Each row was made from one path, in order. Every step used is in the known rows, and no mark comes twice. Write each row's path.
In the rows, 128 means zero.
Known rows:
godup-povu-tirela-kone-moku: [ 99 158 150 128 133  96  99 131 135 103 155  91 120  75 124 119 124 164
  66 138 144  95 144  87 114 103 156 137 180 147  86 104 133 137  76 179
 181 166 126 119 137]
tirela-kone-moku: [ 99 171 116 139 153  74 104 110 155 125 131  94 116 103 118 121 131 131
  85 165 113 107 150  89 126 122 175 107 141 186 108  93 122 135  77 205
 155 157 124 135 164]
boki-balut-povu-tirela-zanid: [125 164 168  92  70  84 101  99 141 117 128  65 162  86 122 118 168 153
  63 133 145 132 150 100 137 115 154 158 172 127  57 112 101 100  90 130
 135 199 180 108 112]
paguvi-boki-balut-povu-tirela: [117 183 195  90  74 114 108 121 151 131 122 100 124  85  97 118 168 158
 117 150 152 115 146 108 122  95 154 158 175 139 103 122 115 104  93  99
 124 195 146  97 129]
boki-moku-povu: [141 155 174 150  92 123 139  91 116 128 166  90 110 139 115 125 154  94
 128 146 137 127 159 112  83 114 205 139 147 158  99 122 127 106 131 168
 136 147 147 130 134]
godup-povu-tirela-zanid: [125 135 161 104 104  81  89 131 114 100 154  87 139  95 129 133 155 150
  56 106 148 110 140  96 104  99 133 155 169 111  51 124 142 111  90 164
 182 176 153 125 119]
paguvi-boki-zifu: [148 168 120 117 160 103  97 127 143 141 127 130 100 133 104  94 163 131
 140 149 114  99 125  87  94 114 144 139 121 156 113 118 161 100 107 140
 126 173 106 125 155]
paguvi-boki-zifu-fidup: [131 175 131 122 151 114  87 139 137 142 127 137  71 138  92  87 140 145
 145 140 136  86 144  77 113 114 168 141 127 155 127 125 163 120  87 155
 119 181  97 136 150]
godup-povu-tirela-kone: [121 138 162 117 136 113 108 150 130 109 139 111 109  89 136 128 148 155
  79 111 157  99 155 112 106 103 148 160 180 144  83 114 149 131 103 155
 187 178 135 123 107]
kone-moku-zanid-tirela-povu: [ 89 180  89 137 109  68  86  87 178 117 145  97 147 114 114 140 148 125
  93 204  97 109 133  88 137 117 168 118 150 152 103  62  92 153 103 166
 121 176 151 120 140]
boki-tirela-povu: [111 131 123 120 102  75  91 112 149 103 103 110 125 135 112 140 139 150
 105 137 147  97 148 111 145 139 122 159 155 142  80  74 132 139 101 147
 141 196 142 102 151]
kone-moku-povu-tirela: [ 84 168 180 131  84 106 127  67 123 137 185  66 129 123 101 126 127 161
  98 153 142  86 158  60 114  99 194 135 143 143 101 109  97 114  90 189
 132 151 161 111 147]
zifu-fidup-balut-povu-tirela-zanid: [109 180 207 108  61 103  74 114 160 152 150  78 139 140 119  98 153 154
  57 132 170 134 170  59 149 107 165 144 151 110  70 104 150 120  57 124
 133 199 171 117 104]
zifu-fidup: [102 158 147 128 123 102 104 123 133 126 131 110  81 132 112 126 120 137
 129 129 156 102 166  94 137 107 183 134 140 156 106 117 130 140  82 177
 130 185 123 137 141]
tirela-povu: [115 135 122 143 104  70 124 104 160 120 121 101 121 154 113 131 156 129
 117 150 123 106 146 109 135 119 143 148 143 138  75  95 118 128 100 136
 146 196 137 117 157]
balut-povu-tirela-kone-moku: [104 188 152 119 111 119 115  96 170 134 143  83 153 100 118 102 132 173
  58 158 119 106 162  77 137 120 170 120 162 152  88  81 109 132  73 149
 136 184 142 115 131]
zanid-tirela-kone-moku: [ 93 172 112 126 144  63  96 111 146 118 124 102 139  84 115 131 145 118
  71 187 111 124 141  80 131 127 189 102 143 204 121  81 107 137  81 197
 148 136 126 141 126]
moku-povu-tirela: [106 148 188 121  84 121 137  86 118 145 171  86 117 133 116 135 151 151
 110 125 152  91 169  86 106 100 184 160 141 138  98 119 113 107 115 163
 135 162 168 115 122]
zanid-tirela-povu: [110 134 117 128  99  62 115 106 150 114 115 111 143 134 110 142 170 116
 105 173 121 118 138  97 141 126 156 143 144 157  87  81 103 132 106 130
 140 171 140 122 123]
moku-zanid: [119 178 120 122 144 109  98 118 160 134 145 109 102 123 143 139 147 126
 126 139 118 110 152 120 103 100 163 130 136 149 108 103 135 132 124 176
 121 189 153 130 139]
balut-povu-tirela-zanid: [132 167 159  96  82 105 107  96 151 132 144  79 172 120 124 113 161 157
  49 127 124 124 154  87 126 116 148 140 151 120  56 100 115 105  89 133
 137 190 169 119 116]
boki-paguvi-fidup-balut: [138 175 171 120 114  77 102 151 151 147 104  66 133 140 130 103 160  86
 111 175 166 128 152  90  91 116 152 142 136 147 105 104 154  83 113 141
 144 174 154 110 164]
balut-povu-tirela: [125 166 168 104  92 130 124  98 152 134 142  89 148 124 122 112 146 165
  99 131 140 111 159  89 127 107 152 147 156 125  72  96 115 117  99 110
 116 202 153 106 114]
fidup-fozon: [127 155 121 134 150  84 102 115 142 125 147 104 113 120 115 102 147 146
 123 141 140  94 125 101 121 105 176 112 128 150 102 111 124 116  87 130
 131 195 142 153 144]
paguvi-fidup-balut-povu-tirela: [122 184 215 100  89 135  77 132 162 156 140  66 165 147 123  95 151 149
 103 150 161 140 149  84 129 120 138 131 146 112 103  84 125  94  92  69
 122 204 174  99 107]
povu-tirela-kone-moku-zanid: [ 98 200 136 124 144 123  86 116 174 137 166  98 112  93 145 128 124 153
  83 153 108  86 152 101 122 101 164 129 167 153 113  85 122 140 103 205
 141 177 155 133 130]
zifu-fidup-fozon: [108 163 132 139 139  97  90 126 136 123 148 112  85 126 103  95 118 159
 132 134 164  83 142  92 141 106 198 113 134 150 114 118 126 140  66 147
 125 203 130 164 136]
zifu-fidup-paguvi: [ 90 162 122 124 131  92 122 127 106 134 129  99 106 137 101 125 121 116
 125 144 171 123 188  74 128 114 189 140 158 157  83 102 166 146  88 165
 137 172 112 144 157]
paguvi-fidup: [118 160 149 112 140 103  90 140 132 128 121  85 128 131 117 122 132 127
 127 141 129 123 140 116 116 130 147 114 130 150 121 102 105 100 104 148
 140 182 143 130 144]
godup-povu-tirela: [119 135 169 113 113 109 107 133 118 103 155  97 115 100 129 133 137 156
 105 110 167 100 144 101 101  88 141 159 171 118  71 117 138 121 100 138
 162 186 138 111 120]
fidup-paguvi-boki-godup-povu: [114 173 100 109 135  80 129 150 108 132 121 110 119 113 102 125 155 108
  80 151 153 143 155  74  64  84 170 149 176 168  75  99 199 113 103 152
 157 151  74 100 167]
tirela-kone-moku-boki: [108 166 113 146 161  93 111  92 163 131 144  96 113 118 121 120 145 140
  66 161 135  95 141 110 143 110 166 107 145 195 120  90 134 158  81 198
 161 179 115 118 181]
paguvi-fidup-balut-povu: [124 183 180 113 114 109  80 129 166 149 120  70 157 148 116  94 157 129
 103 164 151 160 150  88 120 131 153 107 125 134 111  86 130 100  87  83
 126 203 158 102 129]
boki-paguvi-fidup-zifu: [129 178 134 126 135  81 131 116 117 146 125  68 150 125 115 110 144 117
 112 161 135  80 149 112 109 133 185 141 126 168 119 108 134  80 116 149
 134 192 158 143 179]
kone-moku-boki-paguvi: [127 172 108 143 119  78 142  77 157 126 135  74 126 117 116 112 146 122
  76 180 156  75 145  91 117  90 165 130 149 171  92 101 139 138  96 199
 134 177 124  97 215]
balut-povu: [126 168 133 118 116 104 126  95 157 128 123  94 143 127 115 110 153 144
  97 145 132 129 159  96 120 118 169 123 134 148  82  98 121 123  93 124
 116 195 140 112 137]
kone-moku: [ 97 169 127 134 131  70 105  95 147 119 143  84 123 117 113 124 123 132
 110 164 123 108 139  76 124 105 167 106 134 158  98 100 111 124  74 189
 131 165 126 119 173]
kone-moku-boki: [107 163 121 142 136  88 107  76 152 126 159  86 119 129 114 124 137 141
  95 160 145  94 131  96 142  96 159 108 138 167 110  96 124 150  78 182
 135 183 119 105 188]
balut-povu-tirela-kone-moku-zanid: [104 215 135 119 126 141  99  99 194 142 159  91 145  91 135 107 132 175
  59 161 105 105 163  94 127 113 173 121 165 147 100  72 113 146  94 162
 122 198 160 119 121]
boki-godup-povu-tirela: [122 152 146 112 109 114 121 131 127 115 144  94 116 111 141 127 136 155
  79 110 159 113 146  89  94  76 157 169 179 132  64  96 145 108 106 160
 143 180 121  87 109]
godup-povu: [122 136 134 127 136  82 107 131 122 100 132 102 111 103 119 132 145 136
 106 124 157 116 145 105  94 102 158 136 152 143  79 121 145 129  95 151
 166 181 124 115 144]
moku-boki-paguvi-fidup: [147 161 132 120 129 112 129 124 144 134 115  76 132 134 123 110 157 116
  92 157 162  90 143 128 110 117 143 141 142 160 113 105 130 114 128 156
 147 194 138 108 185]
povu-tirela-zanid: [124 147 163 103 100  87  92 113 130 126 151  85 140 124 132 135 155 139
  74 119 126 109 143  93 124 106 135 151 149 128  70 112 123  98  99 172
 154 172 162 136 122]
kone-moku-boki-fozon: [118 151 114 130 158  97 104  85 150 109 152 110 127 135 117 113 145 152
 113 163 158  96 105 105 161 104 168 125 126 164  98  92 131 152  78 168
 149 155 113 124 174]

Write each row's path:
[ 91 166 172 124  74  78 109  65 121 136 185  53 151 115 105 130 142 152
  49 147 121  98 153  57 114 109 187 131 138 137  83 114 100 101  81 210
 152 142 176 122 148] : kone-moku-povu-tirela-zanid
[ 87 171 135 151 127  85 130  78 139 139 152  81 118 109 105 123 141 137
  72 166 123 104 169  78 108 126 220 114 128 195 121 104 115 131  86 217
 157 143 143 125 161] : tirela-kone-moku-povu
[115 178 116 110 138  99  87 119 149 126 139 118 123 101 140 148 159 113
 113 163 117 123 146 110 108 106 176 125 136 168 120  90 117 136 131 168
 115 165 156 135 101] : moku-zanid-tirela
[ 82 168 135 129 122  88  99  90 128 120 137  85 120  89 105 128 123 160
  59 156 146  98 171  80 117 145 202 119 138 200 127  87 125 142  85 230
 157 139 148 113 154] : boki-tirela-kone-moku-povu
[ 91 198 106 119 137  84  76 102 157 120 154  96 137  87 127 140 138 119
 102 190 106 119 136  86 115 104 185 100 137 170 123  78 102 142 102 193
 111 157 148 131 129] : kone-moku-zanid-tirela
[102 159 123 122 134  97  76  86 143 109 144  90 122 107 112 134 119 162
  81 150 171  85 134  98 150 117 140 115 149 173 113  76 136 158  78 194
 129 183 125  92 182] : kone-moku-boki-tirela
[106 182 205 119  92 134  95 133 173 158 135 102 112 133 125  94 146 160
  79 138 180 122 186  75 150 113 182 148 164 141  99  97 161 142  70 117
 137 201 151 119  93] : zifu-fidup-balut-povu-tirela-kone
[ 99 163 155 128 126 101 102  98 155 122 150  82 109  80 125 126 146 157
  82 154 169  81 139 119 161  97 157 148 186 174 116 100 112 148  85 182
 159 190 139 100 153] : povu-tirela-kone-moku-boki-balut
[100 201 101 140 165  97  88 116 179 133 143 101 106  97 139 126 132 131
  86 167  98 105 155 108 112 112 180 104 145 179 119  87 127 147  98 218
 140 176 142 137 154] : tirela-kone-moku-zanid
[112 186 103 107 134  83 132 133 125 161 117 110 121 140 102 126 156  96
  99 164 132 142 161  72  84  91 173 144 157 180  91  87 185 103 110 162
 131 147  83 108 174] : fidup-paguvi-boki-godup
[105 181 115 134 128  96 116  76 177 123 122  76 135  80 111 107 158 156
  55 177 155 116 148 115 156 120 186 116 165 193 110  89 110 160  72 156
 142 207 133  91 168] : tirela-kone-moku-boki-balut-povu
[139 173  91 112 171  93 115 130 114 151 128 119 124 138  98  92 164 113
 137 162 126 116 145  66  84 119 150 146 138 157  89 102 195 104 113 129
 132 158  94 135 170] : fidup-paguvi-boki-zifu
[104 180 162 119  87 115 115  64 159 120 160  62 148  90 110 111 144 180
  83 161 175  98 137 100 162  93 160 137 180 143  91  94  95 144  74 125
 113 218 151  72 156] : kone-moku-boki-balut-povu-tirela
[ 82 170 128 135 119  74 121  84 128 132 149  89 137  91 103 131 156 124
  58 189 123 117 160  67 113 135 233 108 130 213 133  92 100 136  92 209
 153 114 146 133 126] : zanid-tirela-kone-moku-povu
[145 170 217 117  53 122 107 110 111 142 186  97 124 129 100 125 180 105
  82 139 118 116 143 102  77 101 173 153 162 135 102 140 138  78 120 167
 162 128 156 138 127] : paguvi-boki-moku-povu-tirela-zanid
[ 96 174 154 126 131  98 106 113 150 129 150  92 122 104 124 121 125 153
  84 151 123  92 150  84 135 111 160 132 162 162  99  93 117 126  82 191
 152 161 135 130 138] : povu-tirela-kone-moku
[122 174 203 112  81 118 103 106 169 153 148  81 145 143 132 106 164 147
 101 144 167 134 157  72 129  97 150 147 149 116  76  92 149 113  88  89
 117 197 166  94 113] : fidup-balut-povu-tirela
[147 187 124 128 145 130  87 145 156 121 144 131 117  93 154 133 168  76
 105 168 102 142 144 140  98 123 188 129 171 185 126  85 137 139 149 174
 137 152 145 161  82] : boki-moku-zanid-tirela-kone
[131 145 131 121 135 137 128 130 147 129 147 109 106 113 148 123 155 165
  36 108 172  98 147 121 115  79 155 170 188 167  89  89 167 144 114 168
 172 193 111  82 116] : moku-boki-godup-povu-tirela-kone
[ 95 185 138 110 142  80  58 136 152 118 110 122 104  80  95 129 127 148
  77 166 131  98 141  92 120 132 151 110 151 199 140  89 151 137  70 210
 159 143 108 121 172] : paguvi-boki-tirela-kone-moku
[118 180 158 105  97  87 110 116 155 128 101 106 119  87  91 116 175 134
 117 163 144 132 146 114 112 108 172 134 153 163 112 123 123 111  87 113
 127 191 130 100 151] : paguvi-boki-balut-povu
[ 98 188 158 115 101  99 112  97 164 118 127  71 146  65 114 105 140 170
  72 164 145 115 158  93 146 117 180 139 184 158  91  91  94 128  74 150
 134 193 150 100 130] : boki-balut-povu-tirela-kone-moku
[124 143 124 118 157 118  87 119 147 120 117 119 103 110 134 136 150 154
  67 124 171  91 154 135 145 132 137 140 154 198 124  82 162 163 107 185
 162 185 128 110 146] : moku-boki-tirela-kone
[134 167 114 135 171 132 104  90 160 142 169  99 122 124 133  82 142 177
  81 146 137  65 129  88 145 113 143 143 153 160 104  82 144 139  96 169
 139 191 119 116 147] : povu-tirela-kone-moku-boki-zifu
[ 93 178 140 113 125  94 108 144 109 148 127 120  90 132  79 125 135 112
 131 157 161 114 174  74 114 104 180 136 159 167 109 115 181 137  82 155
 144 157  92 145 174] : zifu-fidup-paguvi-boki
[142 168 119 142  96 111  97 117 167 113 150 119 136 131 132 138 169  83
 123 182 101 130 135 134 117 119 162 146 174 141  92  75 116 137 145 132
 124 177 152 137 104] : boki-moku-zanid-tirela-povu
[150 172 174 131 110 113 102 139 137 127 141 127  97 130 104 121 162  84
 146 154 117 127 130 124  87  97 154 129 159 156 114 123 153 100 112 145
 140 153 105 139 153] : paguvi-boki-moku
[115 192 116 143 140  86 126  80 129 146 154  50 158 126 103 104 135 135
  84 184 147  61 129 105 133 121 181 114 133 179 130  94 130 111  92 166
 133 200 145 119 223] : kone-moku-boki-paguvi-fidup-zifu
[123 176 196 114 105 123 105 121 178 160 133  92 140 132 139 101 173 147
  72 143 156 132 168  82 130 112 156 148 155 143  87  87 159 121  88 103
 145 192 162 108 100] : fidup-balut-povu-tirela-kone
[109 161 100 127 110  85  96 109 171 122 131 118 134 125 129 148 171 116
 106 176 107 114 142 113 131 118 158 142 148 146 101  74 109 148 130 142
 127 188 161 126 114] : moku-zanid-tirela-povu
[144 177 137 137 133 139  95  94 174 162 147 101 113 166 117  59 163 162
 102 149 194 114 156  67 150 116 172 136 125 139 101  92 182 153  75  95
 100 234 126  94 137] : moku-boki-zifu-fidup-balut-povu
[108 163 129 128 112 118 117  95 142 117 174  81 123 112 129 121 125 173
  51 136 170  92 129  81 119  63 153 144 184 144  78  85 139 141  84 181
 141 190 107  64 154] : kone-moku-boki-godup-povu-tirela
[128 140 125 101 126  86  66 100 134 112 133  96 134 119 128 142 156 148
  46 118 163 102 137 120 141 125 123 135 143 167  92  90 153 145  96 192
 156 185 148 107 157] : moku-boki-tirela-zanid
[138 157 207 137  70 150 140  96 112 133 187  88 118 137 121 124 150 119
 127 130 149 108 159 105  95 104 188 163 166 130  91 121 124  98 134 154
 133 152 158 127 111] : boki-moku-povu-tirela
[124 183 207 102 111 140  80 148 174 163 126  77 159 134 132  90 159 148
  77 150 151 143 157  96 132 135 146 131 154 134 114  81 135 102  94  86
 148 198 168 113  95] : paguvi-fidup-balut-povu-tirela-kone
[125 161 161 112 109 137 123 100 164 132 130  91 128  90 129 113 176 171
  65 135 174 104 157 138 158 109 161 163 185 165 100  98 121 145 102 114
 144 222 154  92 118] : moku-boki-balut-povu-tirela-kone
[108 160 113 114 123  70  57  84 138 107 143  76 146 105 115 133 133 157
  33 147 154  96 129  94 150 123 133 110 143 169  96  81 136 148  70 217
 152 175 138 105 184] : kone-moku-boki-tirela-zanid
[122 164  88 126 167 106 116 123 107 139 132 104 109 145 109  86 126 128
 138 140 159 112 176  56 120 128 180 151 146 145  76  96 182 133  98 150
 116 184 101 145 147] : boki-zifu-fidup-paguvi
[107 167 133 103 145 100 103 154 106 129 119 144  96 137  83 108 143 121
 150 158 175 119 149  83 134 115 192 155 146 161 100 113 188 139  84 139
 158 129  85 164 157] : zifu-fidup-paguvi-boki-fozon
[107 171 128 107 134  80 117 133 117 146 127 111 119 129  93 132 162  98
 124 164 136 126 158  82  93 104 157 133 151 167  96 109 179 115 102 140
 149 148 102 136 179] : fidup-paguvi-boki
[ 93 194 142 101  95  94 115 129 124 136 104 101 113  94  68 109 148 128
 119 172 182 136 182  82 125 114 200 143 179 164 100 116 159 139  74 111
 125 188 109 117 163] : zifu-fidup-paguvi-boki-balut-povu
[138 167 139 114 123  89 124 140 135 127  98  77 137 121 122 110 145 107
 110 160 139 103 152 113  92 124 154 141 143 154 104 106 118  88 126 164
 143 176 144 124 168] : boki-paguvi-fidup
[108 177 123 130 131 125 122  93 167 151 157  91 121 129 137 118 134 161
  40 149 139  91 142  91 143  85 162 139 171 184 106  66 133 140  90 205
 138 178 113  88 147] : povu-tirela-kone-moku-boki-godup
[125 160 120  97 158  88 112 143 113 127 118 135 126 136  95 117 169 107
 143 166 150 132 130  93 113 114 167 154 140 162  87 104 188 119 103 126
 164 119  96 155 164] : fidup-paguvi-boki-fozon
[ 86 190 110 103 154  74  78 139 122 128 110 108 131  82  86 126 129 129
  72 180 141 115 158  73 112 139 157 119 168 200 116  73 186 143  78 194
 164 130  95 130 188] : fidup-paguvi-boki-tirela-kone-moku
[ 99 163 127 138 127  73 104  79 147 111 144  73 109  95 114 132 144 137
 107 167 168  98 129 112 151  95 166 123 157 175 112 109 109 144  77 179
 133 194 131  91 187] : kone-moku-boki-balut
